Known rows, with every way that one mark hangs from another:
H(R U): [ 28.4  -2.3 -36.2   2.3 -23.4  -5.5   2.5 -14.1   6.6   0.7 -19.0   7.3
  -6.5   2.5   6.3  -0.1  18.6 -20.2  -0.5 -16.0  -1.1  -1.4]
U(F H): [-22.9  -2.5  20.4   0.6  12.3   2.4 -13.7  -5.8  -7.8   5.6 -26.8  -3.8
   3.8  -1.2  14.4 -13.4   2.5  -5.6  -9.6  -1.5   5.4 -11.0]
R(H(U) L): [ 13.0  36.8  -3.3  -9.6 -13.6  -2.3 -19.9 -12.3  -5.8  -3.2  -5.0   6.1
  11.8 -11.1  10.5  12.2 -17.4   4.4 -13.6  15.6   0.0  14.3]
L(R U(C F H)): [-24.2 -11.7  -1.9   3.5  19.6  10.6  -4.7  -9.0  -5.2   9.7  17.8 -21.1
 -18.6  -4.0  -1.8 -18.9  15.6  12.6  -7.5  13.4  -9.1   0.3]
R(H L(U(C))): [ 10.3  29.0   5.5  -9.1   9.9  -0.8  -6.5  -3.6   4.5  -4.6  20.2  -2.5
   7.6  -8.5   1.7   3.5 -16.9  15.4 -13.2  18.1  -6.4   5.7]
U(C(R) H): [-20.5 -19.1  11.7  19.0   4.8  -5.7   6.8  -2.2  -6.7  10.0  13.2  -1.5
  10.1   9.6   2.8  -6.4   6.6   0.0  24.4  -5.4  -3.9 -13.5]
L(R(H) U(C F)): [-13.2   7.6   6.2   3.6  17.6   4.0  -9.2 -18.9   9.3  -3.1  15.1  -7.4
 -15.3 -20.7  -1.6 -10.8   1.6  16.3 -13.5   7.3 -13.6  -2.8]
C(U(H)): [-10.8  -7.6 -11.7  22.9  -4.8   6.0 -15.7  10.1 -18.2  11.3 -13.3  -0.2
  -7.3  14.0   3.7   6.6   4.8  -9.8   1.2   1.2  -5.5 -17.5]
C(R(H)): [ -1.3   1.8   2.2  13.5   0.5  -7.0   1.7 -10.3   0.6  -6.5 -16.4  12.2
  19.3  -5.9   1.6   7.8  -6.5 -10.0  16.8 -16.9  -5.0 -21.4]
U(C F(R)): [ -5.2  -4.8  24.4   0.5   4.1  -9.0  13.0   8.3  18.3  -8.8  -1.0   7.7
  -3.4   6.4  -1.3  -9.4 -10.2   7.5  -4.4 -13.0   4.5   1.2]
H(U): [ 14.9  12.6 -41.8  -0.6 -15.6  -2.2  -1.9  -6.3   1.5   2.7 -18.2   4.2
  -2.3  12.6   4.4   0.0   7.2 -10.1  -3.4 -12.0  -2.4   0.3]
R(H L): [  6.7  36.8  13.5  -6.1   1.6  -7.7 -13.9 -12.5  -2.6 -11.6 -12.7   3.8
  20.2  -5.7  10.4   2.4 -23.1   2.6 -12.7   3.5   2.9  -3.4]
F(R U): [  3.1   1.2 -34.6  -2.0  -9.6   6.4  30.5  33.5   7.1 -17.4  -9.4  18.3
  -5.2  23.1 -28.9   0.0  -5.6 -10.7  -0.7 -19.6  16.4  -2.1]
L(R(H) U): [  1.3  17.1 -41.2   9.5   6.4  11.2  -0.2 -14.4  -0.9 -10.3   0.7  -5.7
  -6.4  -5.1 -12.4  -5.6   5.8  -3.7  -6.6   1.3 -14.5 -11.3]
U(H(R(L))): [ 11.6   3.9  13.1  -5.7  -5.1  -4.1  -5.1  -8.7 -12.3  -1.5 -10.0  -7.4
  11.3   0.0  13.5  -5.8   0.3 -12.3  -5.5   7.1   8.2  -2.2]
C(U(F(R) H)): [-17.9 -20.6  17.4  13.7  -0.6  10.4  -7.8  26.9 -11.2   2.2 -17.2   5.8
 -11.7   3.7  -4.6  14.0  -2.2  -4.1   0.0   6.9  -0.3  -3.0]
L(R U(H)): [ -8.1   0.0 -50.6   8.4   8.3  17.5   5.8  -3.5 -16.0   2.1   3.8 -19.8
 -10.4  10.6 -11.9 -13.6  19.5  -7.2   0.2   8.2  -9.5  -8.0]
F(U(C(R) H)): [-27.5 -24.1   0.0  10.6   2.8   3.0  16.7  18.3  -5.6   8.5  17.9   7.9
   0.3  13.1 -14.4  -2.2   7.1   0.1  22.9  -7.5   8.3  -8.0]
L(R): [  7.5  11.1 -37.9  12.6  -2.6  -4.8   3.0 -17.3  -2.7  -8.7 -12.3  -9.4
  -2.7  15.2  -2.6 -16.8   7.4  -8.8  -0.6 -21.8  -2.2 -15.8]
U(C H(R(L))): [  2.1  -0.9  29.6   0.7  -2.4 -10.0  -4.4 -12.3  -5.0   3.9  18.0  -9.1
   6.2   0.6  15.3 -11.7  -0.3  -0.4  -3.4  11.3   5.7   1.1]

Rows:
[ -5.8   8.1  28.4 -18.4  20.5   4.9  -9.6   2.1  -5.2  10.8  12.3 -18.6
   0.4  -6.8   9.8  -5.1  -6.3  17.9 -13.6  25.4   0.0  13.8] => R(L(U(C F H)))
[ 18.5 -17.9   5.2   9.9  -1.2  -7.5 -12.0   3.4  -0.1   6.7 -35.5   0.8
  -1.2   0.8   3.4  21.7   1.9  -7.6  22.4 -29.7  -8.6 -14.3] => C(R U(F))
[ -0.8  22.9  15.4  -4.8 -15.8  -3.6  -4.1   5.4   3.7 -10.9  29.6  12.7
   5.1  -6.4  -2.8  14.2 -23.4  17.6  -7.3  24.4   1.4  28.0] => F(R(H(U(C)) L))
[ -0.1   4.5   2.3  -5.7  10.7  11.6   7.5  15.6  12.5 -16.1 -16.1  11.8
  -1.0 -13.5 -13.1   6.7 -10.7  -0.8 -13.2   6.5  -4.1   1.3] => L(U(F(R(H))))
[ -3.3  -6.0  59.1 -10.8   6.6 -10.7 -14.9 -15.1  -1.6   5.5   5.4 -10.9
   4.4 -14.0  24.2 -10.2  -3.3   6.3 -13.3   9.6  10.2   6.2] => U(C F H(R(L)))
[ -1.2  -4.5   3.9  -3.0  -9.1  -3.8   8.0   7.1  15.9  -1.9   6.4   8.9
 -11.4   1.3  -1.2   0.1  -3.7   8.6  -3.8  -2.2   2.1  20.1] => H(U(C F(R)))
[ -6.2  18.5 -35.4  12.6 -14.3   3.6 -13.6 -23.8  -5.1  -5.5   2.1   3.2
  -7.9  -8.1  -0.3  -1.6   6.3  -2.7  -6.1   3.2  -8.8   0.1] => L(R(H(U)))
[ -9.1   6.4  -3.4 -14.6  -5.3  12.1  17.7  37.3 -13.9 -10.6   4.4   6.4
   4.8  17.0 -22.6   4.3 -15.3  -0.6  -5.1  13.8  24.5  16.7] => F(R(L) U(H))
[-21.9   7.8  12.7  10.1  -2.4  -2.5 -22.1 -29.9   5.7   1.2  15.6   1.4
 -16.3 -22.2  11.2  -6.0   1.7  16.2 -15.9   9.3  -9.1   8.2] => L(R(H(U(C F))))
[ 17.2   0.2 -15.8 -13.9   7.6   8.2   5.6  10.6 -18.4   6.3  -4.1 -17.5
  17.4   5.2  -6.8  13.1   1.5  -4.2  19.5   9.9  -2.9   6.8] => C(R(L(U(H))))
[ 20.9   2.7  24.4 -17.5  -5.8 -16.4  -9.9  -9.8   5.8  10.2   0.9  -7.5
   7.7  -8.9  14.7  14.5  -7.3  15.5  13.4  -4.9   1.4  25.3] => H(U(C(R(L)) F))
[ 10.8  -9.1 -20.2   9.0 -14.5 -11.1   7.2  -6.6   5.5  10.1   9.6   4.3
   1.0   8.3   2.2   6.4  10.2   0.8  24.0 -15.7  -8.6   1.8] => H(U(C(R)))
[ 13.3 -16.4   1.7  -6.6  15.4  -4.2  10.4   1.4  16.2   6.3  -2.4  -6.0
  -0.3  -2.2  -1.8   3.2   9.2   5.2  17.4 -17.4  -9.8  -4.3] => L(U(C(R) F))
[ 37.7  19.1 -32.5 -21.0  -1.5   6.7  22.2  24.0   3.3 -16.1  -3.9  -6.7
   7.7  17.3 -19.4   9.3 -10.1  -0.7  -2.3   4.1   3.0  15.0] => F(R(L(U)))
[-14.9 -12.0  16.6  14.6   4.3   6.3 -25.2   6.8 -12.8  13.8 -26.9  -0.7
  -9.4  -0.8  11.2   6.8   2.4  -3.8  -5.0   2.1  -4.0 -12.7] => C(U(F H))
[  0.3 -14.2 -12.7   3.7  -1.5  -7.2  24.3  13.7  10.3   1.0   9.0  11.9
   0.7  16.4 -15.7   1.5   2.0   0.1  21.6 -30.1   7.7  -8.7] => F(U(C(R)))
[ 51.5  11.6 -28.4 -20.1  -4.6  -1.4   8.6  -3.7   5.2  -7.3 -13.2  -8.8
   5.3   3.0  -0.9   2.8   3.4 -12.2  -5.1  -6.0   0.0   2.9] => H(R(L(U)))
[-13.0 -18.8  15.1  18.1  -2.8  -6.1   1.3 -11.0   0.5   5.5  13.6   1.2
  -2.6   3.0  11.5 -17.4  14.2  -8.0  -0.7   0.1   1.4 -15.8] => U(C H(R))
[-5.0 -6.7 17.7 -7.5 -4.5 -0.9  4.6  8.5 -4.0  3.2 22.6  1.6 -2.9  1.8
 -0.9 -7.0 -0.5  2.3 -6.7  9.7 19.7  4.9] => F(U(C H(R(L))))
[  5.2  -0.3   0.7 -14.4  -7.4   4.3   4.9  10.6  -9.9  -2.3  -3.2   1.5
   2.8   2.4  -2.8  -0.7   0.2 -11.4  -7.6   4.4  23.0   2.7] => F(U(H(R(L))))
[  4.9 -19.8  -0.6  -7.4  10.0  12.0  -2.4  -2.8   0.2   6.1 -20.5  -6.3
  -8.4 -12.1   5.6  -6.8  19.9 -16.0  -8.3   3.4  -0.9  -7.1] => L(U(F H(R)))
[ -3.8  -9.5  22.8   0.1  18.0  -1.5   0.5  -4.5  15.1   2.3   3.2   3.8
   4.5 -21.7   0.2   8.1  -2.6  10.1  10.9  -2.4 -13.3  -6.7] => L(U(C(R(H)) F))
[  4.0 -14.6   8.4  -1.4  -5.9 -12.0  -3.8 -10.2  11.2  11.8  -2.9   1.5
  -2.3  -5.6   9.0   6.4   5.6   5.3  16.8 -16.7  -5.7   7.4] => H(U(C(R) F))
[ -8.1 -20.6 -13.5   9.0  10.4   6.8  15.3   8.6  -6.2  13.6  19.1  -8.8
   2.4   7.8  -8.1  -0.4  14.2  -0.4  23.6   3.9 -10.4  -6.9] => L(U(C(R) H))
[-23.7   2.7  46.3   7.9   8.1  -5.0  -1.8   1.5  17.5 -14.2   6.2  18.3
   0.4 -13.5   1.1  -3.3 -20.6  11.1 -10.9   2.4   0.9  -2.4] => U(C F(R(H)))
[ 10.1  26.9  -2.8 -11.2 -19.7   1.6  -3.5   8.3  -1.4 -15.1   2.4  12.6
  10.3  -6.0  -4.4  18.7 -22.7   3.6  -8.2  18.9   4.1  24.3] => F(R(H(U) L))
[-20.2 -22.0   4.4  10.0  -4.4   1.8  10.4   7.3   1.1   3.9  18.8  10.7
 -12.7   4.6  -6.2 -14.1  13.5  -8.0  -2.6  -3.2  12.1 -10.6] => F(U(C H(R)))
